Known rows, with every way that one mark hangs from another:
(E (B Y) G): [-1.09 -3.85 -1.73 -0.87  4.90 -0.40  0.73 -1.91  0.45  0.50  2.14 -1.80
  1.39  2.76  5.03  0.19 -1.33  1.49 -0.01  0.89]
(A (M W (Y B))): [-0.48  1.19 -3.14 -1.31  4.03  3.51  0.06  0.13 -2.68 -1.19  2.32 -2.52
  1.12  0.79 -0.44  0.41 -3.53  3.74 -1.36 -0.47]
(U (E (B Y) G)): [-0.07 -2.78  1.31 -1.25  4.33 -1.80  0.33 -2.19  0.81  1.02  1.66 -2.23
  2.11  3.16  5.27 -0.11 -1.43  1.91  0.56  0.68]
(M (E (B (Y G))) W): [-0.46 -0.72 -2.73 -1.47  3.74  0.55  1.47 -2.66 -0.46  0.95  1.23 -3.00
  2.79  2.31  4.10  3.76 -0.86 -0.75 -1.71  0.93]
(B (Y (M E W))): [-0.41  1.66 -0.85 -1.62  3.46  1.68  0.33 -1.55 -1.39  0.67  1.24 -3.07
  1.95  0.65 -0.21  2.57 -1.30 -1.09 -1.35  1.03]
(A (M (E (B Y)) W)): [-0.68  0.51  0.05 -1.81  4.32  1.11  0.20 -2.28 -1.14  1.41  0.78 -3.31
  2.58  1.64  1.33  2.02 -3.33  1.87 -1.04  1.72]
(Y B): [ 0.09 -2.22 -4.98 -1.57  3.45 -0.27  1.00 -1.83 -1.52 -1.03  1.86 -1.81
  1.28  1.44 -1.05 -0.37 -1.95  0.47 -0.93 -0.97]
(B Y): [-1.08 -3.15 -3.01 -1.24  4.11  1.18  0.94 -1.71 -0.64  0.20  1.49 -2.48
  1.24  1.90  0.95  0.41 -1.37  0.39 -0.54 -0.29]
(E B): [-0.27 -4.71 -1.71 -1.85  3.97 -0.74  1.05 -1.90 -1.74 -0.17  1.60 -1.45
  2.31  1.91  1.24 -0.92 -1.92  2.09  0.37 -0.05]
(M W (Y B G)): [-0.33  0.58 -6.59 -0.89  3.41  2.82  1.46 -0.16 -1.89 -1.43  2.64 -2.09
  1.14  1.57  2.50  1.77 -1.25  1.22 -2.02 -1.17]
(B (Y (M W))): [-1.07  0.24 -2.19 -1.29  3.78  1.93  0.64 -1.06 -0.84 -0.33  2.20 -2.59
  1.27  0.79  0.36  2.03 -1.80  0.21 -0.50  0.13]
(C (M E (Y G))): [-0.97 -0.85 -1.21 -1.15  2.53  1.88  0.76 -1.86 -3.42  0.48  1.65 -2.02
  2.33  1.76  2.06  2.35 -0.77  2.20 -1.91 -0.82]
(B (Y G)): [-1.07 -2.68 -5.37 -0.67  3.53  0.40  1.71 -1.71  0.08 -0.03  1.58 -2.03
  1.09  2.26  2.94  1.17 -1.13 -0.31 -0.70 -0.84]
(Y B G M): [ 0.26 -0.58 -7.38 -0.92  2.67 -1.43  1.99 -1.48 -0.45 -1.63  2.48 -1.01
  0.91  0.81 -0.20  0.10 -1.56 -0.56 -0.49 -1.49]
(A M): [-0.57 -1.91 -1.34 -1.29  3.57  1.06  0.53 -0.79 -2.41 -0.14  0.86 -1.80
  1.48  1.30 -1.47 -2.02 -3.51  2.83  0.57 -0.52]
(M E W): [ 0.33 -0.16  1.04 -1.91  3.13  2.51  0.28 -1.12 -3.68  0.46  0.28 -2.85
  2.73  1.47 -0.81  1.46 -1.43 -0.19 -1.21  0.64]
(U (E (B (Y M)) G)): [-0.13 -1.38  0.22 -1.26  4.11 -2.62  0.29 -2.04  0.97  0.64  2.30 -1.82
  1.83  2.18  4.47 -0.38 -1.63  1.73  1.03  0.62]
(Y G M): [-0.27 -1.74 -4.60 -0.73  2.69 -0.33  1.79 -1.13 -1.15 -0.91  1.86 -0.95
  1.26  0.95  0.38 -0.55 -1.47 -0.08  0.50 -1.08]
(M (Y B)): [-0.27 -1.54 -4.74 -1.46  3.98  1.65  0.76 -0.67 -2.54 -1.19  2.58 -1.65
  0.95  1.28  0.68 -0.53 -1.46  1.89 -1.21 -1.15]

Rows:
[ 0.27  1.62 -2.63 -1.89  3.56  3.18  0.24 -0.65 -3.60 -0.44  1.73 -2.75
  2.12  1.10  0.01  2.01 -1.07  0.77 -2.69  0.25]
(M E W (Y B))
[ 0.26 -0.06 -2.66 -1.15  2.34 -0.75  1.47 -1.49 -2.02 -0.16  0.90 -1.11
  2.03  0.91  0.28  0.21 -0.90 -1.31 -0.46 -0.21]
(Y G (M E))
[-1.38 -0.55 -0.51 -1.43  3.53  4.25 -0.01 -0.96 -3.66 -0.06  2.56 -2.61
  2.07  1.45  1.32  2.74 -2.16  4.21 -1.48 -0.75]
(C (M W Y))
[-0.30 -1.39 -7.31 -0.87  3.37  1.28  1.64 -0.62 -1.64 -1.59  2.69 -1.57
  0.94  1.69  2.22  0.10 -1.13  1.25 -1.46 -1.49]
(M (Y B G))
[-0.14 -0.34 -1.70 -1.50  3.46  2.22  1.16 -0.92 -2.95  0.26  1.59 -2.09
  3.00  1.88  4.44  2.21 -0.80  1.61 -1.73  0.51]
(M (E B) W (Y G))
[-0.13 -3.15 -0.11 -1.98  4.07 -1.40  0.70 -2.82  0.18  1.06  1.58 -2.71
  2.64  2.57  2.69  0.27 -1.57  2.10  0.26 -0.13]
(U (E (B Y)))
[ 0.87  0.66 -5.48 -1.26  2.21 -1.95  1.62 -2.01 -1.17 -0.94  1.56 -1.52
  1.45  0.69 -0.74  0.66 -1.11 -1.88 -1.34 -0.48]
(Y B G (M E))
[ 0.38 -1.42 -2.49 -1.46  2.68 -2.35  1.69 -2.30 -1.39  0.05  1.42 -1.06
  2.54  1.15  1.49  0.43 -1.28 -0.15 -0.04  0.35]
(Y G (M (E B)))
[ 0.41  0.85  1.76 -1.51  3.68 -0.13  0.18 -1.14 -1.99  0.37  1.49 -1.50
  2.52  1.25  2.69  1.17 -1.61  0.66 -0.28  2.19]
(Y (M (E B G) W))
[-0.33  1.87  1.62 -1.60  3.60  4.49 -0.39  0.16 -4.20  0.49  0.76 -2.62
  2.18  0.94 -0.18  0.25 -2.82  2.89 -1.13  0.58]
(A (M E W Y))
[ 0.28  1.08 -4.08 -1.62  3.34  0.27  0.82 -1.01 -1.60 -1.38  2.34 -1.95
  1.32  0.45 -1.63  1.28 -2.32  0.25 -0.90 -0.32]
(Y B (M W))
[ 0.41  0.41 -2.41 -1.60  2.86 -0.41  1.40 -1.65 -1.86  0.29  1.44 -1.75
  2.87  1.10  2.25  2.10 -1.31  0.02 -0.70  0.83]
(Y G (M (E B) W))
[-0.44  0.31  2.07 -1.88  2.64  1.98  0.07 -2.43 -3.79  0.97  0.81 -2.90
  3.06  1.53 -1.10  3.42 -1.83  1.64 -1.84  0.49]
(C (M E W))
[-0.49 -2.63 -3.46 -1.30  3.48 -1.14  1.70 -2.86 -0.21  1.01  1.12 -2.25
  2.46  2.47  4.02  2.00 -0.41 -0.72 -1.35  0.30]
(M (E (B (Y G))))
[ 0.04  1.31  0.94 -1.72  3.11  2.55 -0.02 -0.87 -3.44  0.65  0.04 -2.81
  2.51  1.05 -2.03  0.57 -3.17  1.45 -0.75  1.02]
(A (M E W))
[ 0.92  2.63 -4.83 -1.31  2.28 -0.35  1.51 -1.74 -1.82 -0.79  1.59 -2.18
  1.89  0.64 -0.55  2.48 -1.43 -1.67 -1.77 -0.05]
(Y B G (M E W))
[-0.32  2.22  0.02 -0.94  3.85  1.54 -0.03 -1.07 -1.01  0.71  1.40 -2.64
  1.58  1.29  2.73  2.35 -1.31 -0.99 -1.04  1.79]
(B (Y (M (E G) W)))
[ 0.63 -3.03  2.18 -1.49  3.72 -1.84  0.33 -1.54 -0.79  0.59  1.33 -1.51
  2.61  2.83  3.87 -1.16 -1.64  2.74  1.09  0.48]
(U (E B G))
[-0.43 -0.21 -4.18 -0.92  2.98 -0.56  1.47 -2.19 -0.37  0.35  1.24 -2.05
  1.42  1.18  1.54  1.59 -0.73 -1.79 -0.97 -0.02]
(B (Y G (M E)))
[-0.98  0.00 -1.73 -0.91  4.71 -0.17  0.48 -1.25  0.30  0.12  2.75 -1.96
  1.48  1.62  4.70  1.65 -1.77  1.16 -0.02  1.62]
(E (B (Y (M W))) G)
[ 0.32 -0.23 -5.51 -1.16  3.02  1.44  1.49 -1.08 -2.47 -0.72  1.82 -1.78
  1.55  1.53  1.72  0.65 -0.58 -0.21 -2.30 -0.89]
(M E (Y B G))
[-1.15 -2.51 -0.12 -1.87  3.58 -1.05  0.51 -4.28 -1.06  1.50  1.62 -2.94
  2.74  2.20  1.89  3.09 -1.55  1.99 -1.66  0.59]
(C (M (E (B Y))))
